What can hang from each mark:
pumo: muzam povofa simem vuvu
muzam: pumo
rigol: ludag pumo
ludag: rigol vuvu
losod: ludag
vuvu: ludag pumo

Known rows, with every way that one mark hangs from another:
(rigol (ludag vuvu) (pumo muzam simem)): [ 1.847 -1.423  2.083 -1.422  0.482  0.404  1.704 -2.845 -0.402 -7.225
  2.498 -2.335 -0.248 -1.005  1.072  1.585 -1.234]
(vuvu ludag): [-2.279 -2.403  1.120 -3.590  0.878  0.843 -0.631 -2.612  2.336 -1.684
  4.161 -0.005 -3.608 -2.622 -3.576 -0.548 -3.849]
(ludag (rigol pumo) vuvu): [ 0.814 -4.196  5.044 -2.739  0.888  1.111 -1.183 -1.631 -0.298 -1.605
  5.114  0.060 -4.842 -1.097 -0.293  0.316 -4.620]
(losod (ludag rigol)): [-0.801 -2.937  2.581 -1.445  0.732 -0.778 -2.801 -1.978 -0.696 -3.210
  3.053 -0.335 -1.559 -0.378 -2.325 -0.301 -5.526]
(ludag rigol (vuvu (pumo simem))): [ 3.342 -1.240  0.670 -1.527  3.460 -1.474 -2.596 -3.176  4.036 -1.160
  1.579  4.513 -2.847 -1.027 -0.443 -2.181 -3.719]
(losod ludag): [-2.394 -2.798  0.516 -2.395  0.230  0.081 -1.292 -2.643 -1.148 -4.447
  1.559 -1.455 -1.504 -0.858 -3.334  0.562 -5.511]
(vuvu ludag pumo): [-0.899 -0.952 -0.508 -5.843  2.025  0.562 -0.132 -3.286  4.037 -0.888
  3.776  1.364 -2.851 -1.886 -2.441 -1.479 -4.444]
(pumo muzam povofa simem (vuvu (ludag rigol))): [ 3.573  0.680 -0.032  3.001  5.118 -2.343 -0.261 -2.958  5.688  0.995
 -0.386 -0.026  1.750 -2.645 -1.320 -0.088 -0.360]
(vuvu ludag (pumo muzam povofa simem)): [ 2.229  1.788 -3.210 -1.255  4.375 -1.638  1.262 -3.807  5.986 -1.263
 -0.690  0.681  1.723 -2.207 -0.292 -1.023 -0.521]
(ludag (rigol (pumo muzam povofa simem)) vuvu): [ 3.807 -1.453  2.486  1.893  3.363 -1.024 -0.075 -2.191  1.664 -1.954
  0.681 -0.706 -0.256 -1.403  1.841  0.757 -0.800]
(rigol ludag pumo): [-1.035 -2.373  5.088 -3.920 -1.620 -0.592  1.669 -3.109 -2.114 -6.187
  5.396 -4.205 -3.286 -0.586 -0.904  1.252 -3.424]
(rigol ludag (pumo muzam povofa simem vuvu)): [ 3.196  0.736  1.960  1.768  2.095 -3.129  3.530 -4.128  0.885 -4.554
 -0.664 -5.453  1.934 -1.028  0.353  2.569  0.084]
(losod (ludag rigol (vuvu (pumo muzam povofa simem)))): [ 4.664  0.386 -1.565  0.539  5.822 -1.276 -0.981 -2.735  3.584 -0.978
 -2.465  1.194  3.295 -0.735  1.065 -0.434 -3.036]
(muzam pumo): [-0.731 -2.652  0.676 -3.045 -0.124 -1.381 -0.373 -3.106  0.073 -5.170
  3.955  0.907 -5.237 -0.695 -4.381 -0.933 -5.330]
(pumo povofa simem vuvu): [ 1.648 -0.358  0.233  3.147  3.485 -3.870 -0.077 -4.507  3.187 -0.692
 -2.619 -1.018 -1.601 -2.292 -3.130  0.435 -1.832]
(rigol ludag (pumo muzam simem)): [ 0.862 -0.678  1.970 -1.176 -1.160 -1.566  1.809 -3.225 -1.095 -8.930
  3.086 -3.414  0.488 -0.261  0.816  1.386 -0.604]
(ludag (vuvu (pumo simem))): [ 1.734 -1.087 -1.213 -2.331  2.937 -0.692 -1.159 -3.857  3.605 -2.508
 -0.035  3.389 -2.926 -1.490 -1.358 -1.478 -3.698]
(muzam (pumo povofa simem (vuvu (ludag rigol)))): [ 2.615 -0.111  0.819  0.780  5.000 -3.093  0.314 -3.673  5.526  0.136
  0.436  1.156 -1.188 -1.001 -2.433 -1.987 -2.948]

Rows:
[ 1.993 -1.036  2.353 -4.720  2.111 -0.180  0.422 -3.604  1.775 -2.208
  3.324 -0.042 -3.557 -1.818 -1.968 -0.304 -4.801] -> (rigol (ludag (vuvu pumo)))
[ 3.265 -2.382  3.820 -0.021  2.854  0.155  0.317 -1.533  0.631 -0.063
  2.726 -1.807 -1.733 -2.036  0.741  1.658 -2.284] -> (ludag (rigol (pumo muzam povofa)) vuvu)
[ 3.183 -0.094  2.857 -2.977  4.029 -1.309  1.501 -3.986  2.733  0.372
  1.162 -1.693 -2.719 -2.542 -1.520  0.108 -3.790] -> (rigol (ludag (vuvu (pumo povofa))))
[-0.041 -2.322  2.607 -3.452  0.382  1.457  0.097 -1.259  1.154 -2.890
  6.514 -0.981 -1.015 -1.297  0.335  0.508 -2.425] -> (vuvu (ludag (rigol (pumo muzam))))
[ 5.111  1.639 -0.233 -0.206  4.527 -2.237  1.677 -4.108  3.767 -2.581
 -1.171 -0.687  1.087 -2.201  0.172  0.179 -0.960] -> (rigol (ludag (vuvu (pumo muzam povofa simem))))
[ 1.176 -0.917  5.147 -1.008  1.492 -2.202  3.426 -4.026 -0.212 -1.669
  1.750 -6.371 -1.855 -1.378 -1.385  2.422 -2.756] -> (rigol ludag (pumo povofa vuvu))
[ 2.388 -1.640  3.564  0.322  1.240 -1.670  0.442 -1.926  0.014 -1.864
  3.479 -2.715 -1.067 -1.182  0.514  1.492 -1.590] -> (ludag (rigol (pumo muzam povofa)))
[ 2.569  0.822  0.639 -1.275  4.847 -2.827 -0.761 -3.596  6.427  1.086
  0.970  2.147 -0.459 -1.459  0.001 -2.651 -1.851] -> (vuvu (ludag rigol) (pumo povofa simem))
[ 2.627 -1.080  3.513  2.438  2.898 -3.648  0.235 -3.641  2.007 -0.753
 -0.033 -1.786 -1.224 -0.576  0.137  0.538 -1.675] -> (ludag (rigol (pumo povofa simem vuvu)))
[-1.456 -3.598  3.895 -3.064 -0.389  0.176 -0.935 -1.818 -2.257 -4.682
  4.210 -2.248 -1.114  0.912  0.052  0.601 -5.427] -> (losod (ludag (rigol pumo)))
[ 1.320  0.136 -0.720  0.466  3.569 -0.614  2.977 -3.422  3.709 -1.611
 -0.722 -3.136  1.899 -1.758  0.108  1.467 -0.157] -> (rigol (pumo muzam povofa simem (vuvu ludag)))
[ 2.000  0.655 -0.911 -0.224  3.314 -3.872  0.015 -4.634  3.891 -1.660
 -1.428  0.834 -1.454 -1.554 -1.139 -1.290 -2.027] -> (vuvu (pumo povofa simem))
[ 1.833 -0.377  1.728  0.278  2.718 -1.065  0.803 -2.178  3.217 -2.083
  2.259 -1.434  1.380 -1.217  1.929  0.043  0.070] -> (vuvu (ludag (rigol (pumo muzam povofa simem))))
[ 2.389 -1.007  0.683 -2.370  4.389 -0.677  0.226 -3.595  3.495  1.871
  0.054  0.505 -3.687 -2.730 -2.073 -0.287 -4.237] -> (ludag (vuvu (pumo povofa)))
[ 1.345 -2.410  3.193  0.364  3.617 -0.377 -0.452 -2.413  0.354 -2.145
 -0.634 -1.805  0.587  0.105  1.744  0.283 -3.516] -> (losod (ludag (rigol (pumo povofa simem)) vuvu))
[ 2.725  0.504 -1.370 -1.163  2.899 -2.242  0.869 -3.470  2.870 -0.973
  0.341 -0.519 -0.736 -2.288 -1.693  0.516 -2.325] -> (vuvu (pumo muzam povofa))
[ 1.051  0.063 -1.132 -0.056  4.556 -2.349  1.776 -4.363  5.117 -1.190
 -0.861  0.035 -1.321 -1.436 -3.318 -1.351 -2.977] -> (muzam (pumo povofa simem (vuvu ludag)))
[-0.093 -2.079  4.962 -2.465  2.255 -0.248  0.661 -2.096  2.123  0.740
  4.769 -2.417 -2.396 -1.495  0.215 -0.116 -2.701] -> (vuvu (ludag (rigol (pumo povofa))))
[ 2.945 -0.405  2.675  0.439  2.350 -0.934  2.734 -3.198  0.495 -4.807
  0.363 -3.957  0.635 -1.646  1.446  1.837 -0.324] -> (rigol (ludag vuvu) (pumo muzam povofa simem))
[ 1.560 -2.279  1.123 -3.991  3.380  0.810 -2.126 -2.293  1.652 -0.583
  2.011  1.963 -1.254 -0.360 -1.071 -0.964 -6.783] -> (losod (ludag rigol (vuvu pumo)))
[ 4.317  0.689 -2.599  0.420  4.944 -1.610  0.316 -3.703  4.546 -1.001
 -2.245  1.516  0.130 -2.410 -0.376 -0.213 -1.446] -> (ludag (vuvu (pumo muzam povofa simem)))
[ 1.969  0.826 -2.147  2.035  4.609 -1.569  1.145 -3.595  5.238 -0.168
 -1.940 -1.167  1.631 -3.029 -2.253  0.727 -0.312] -> (pumo muzam povofa simem (vuvu ludag))
[ 5.904  0.597 -0.529  1.284  5.467 -2.396 -1.139 -3.047  4.894  0.296
 -0.840  2.633  0.171 -1.935  0.587 -0.919 -1.439] -> (ludag rigol (vuvu (pumo muzam povofa simem)))
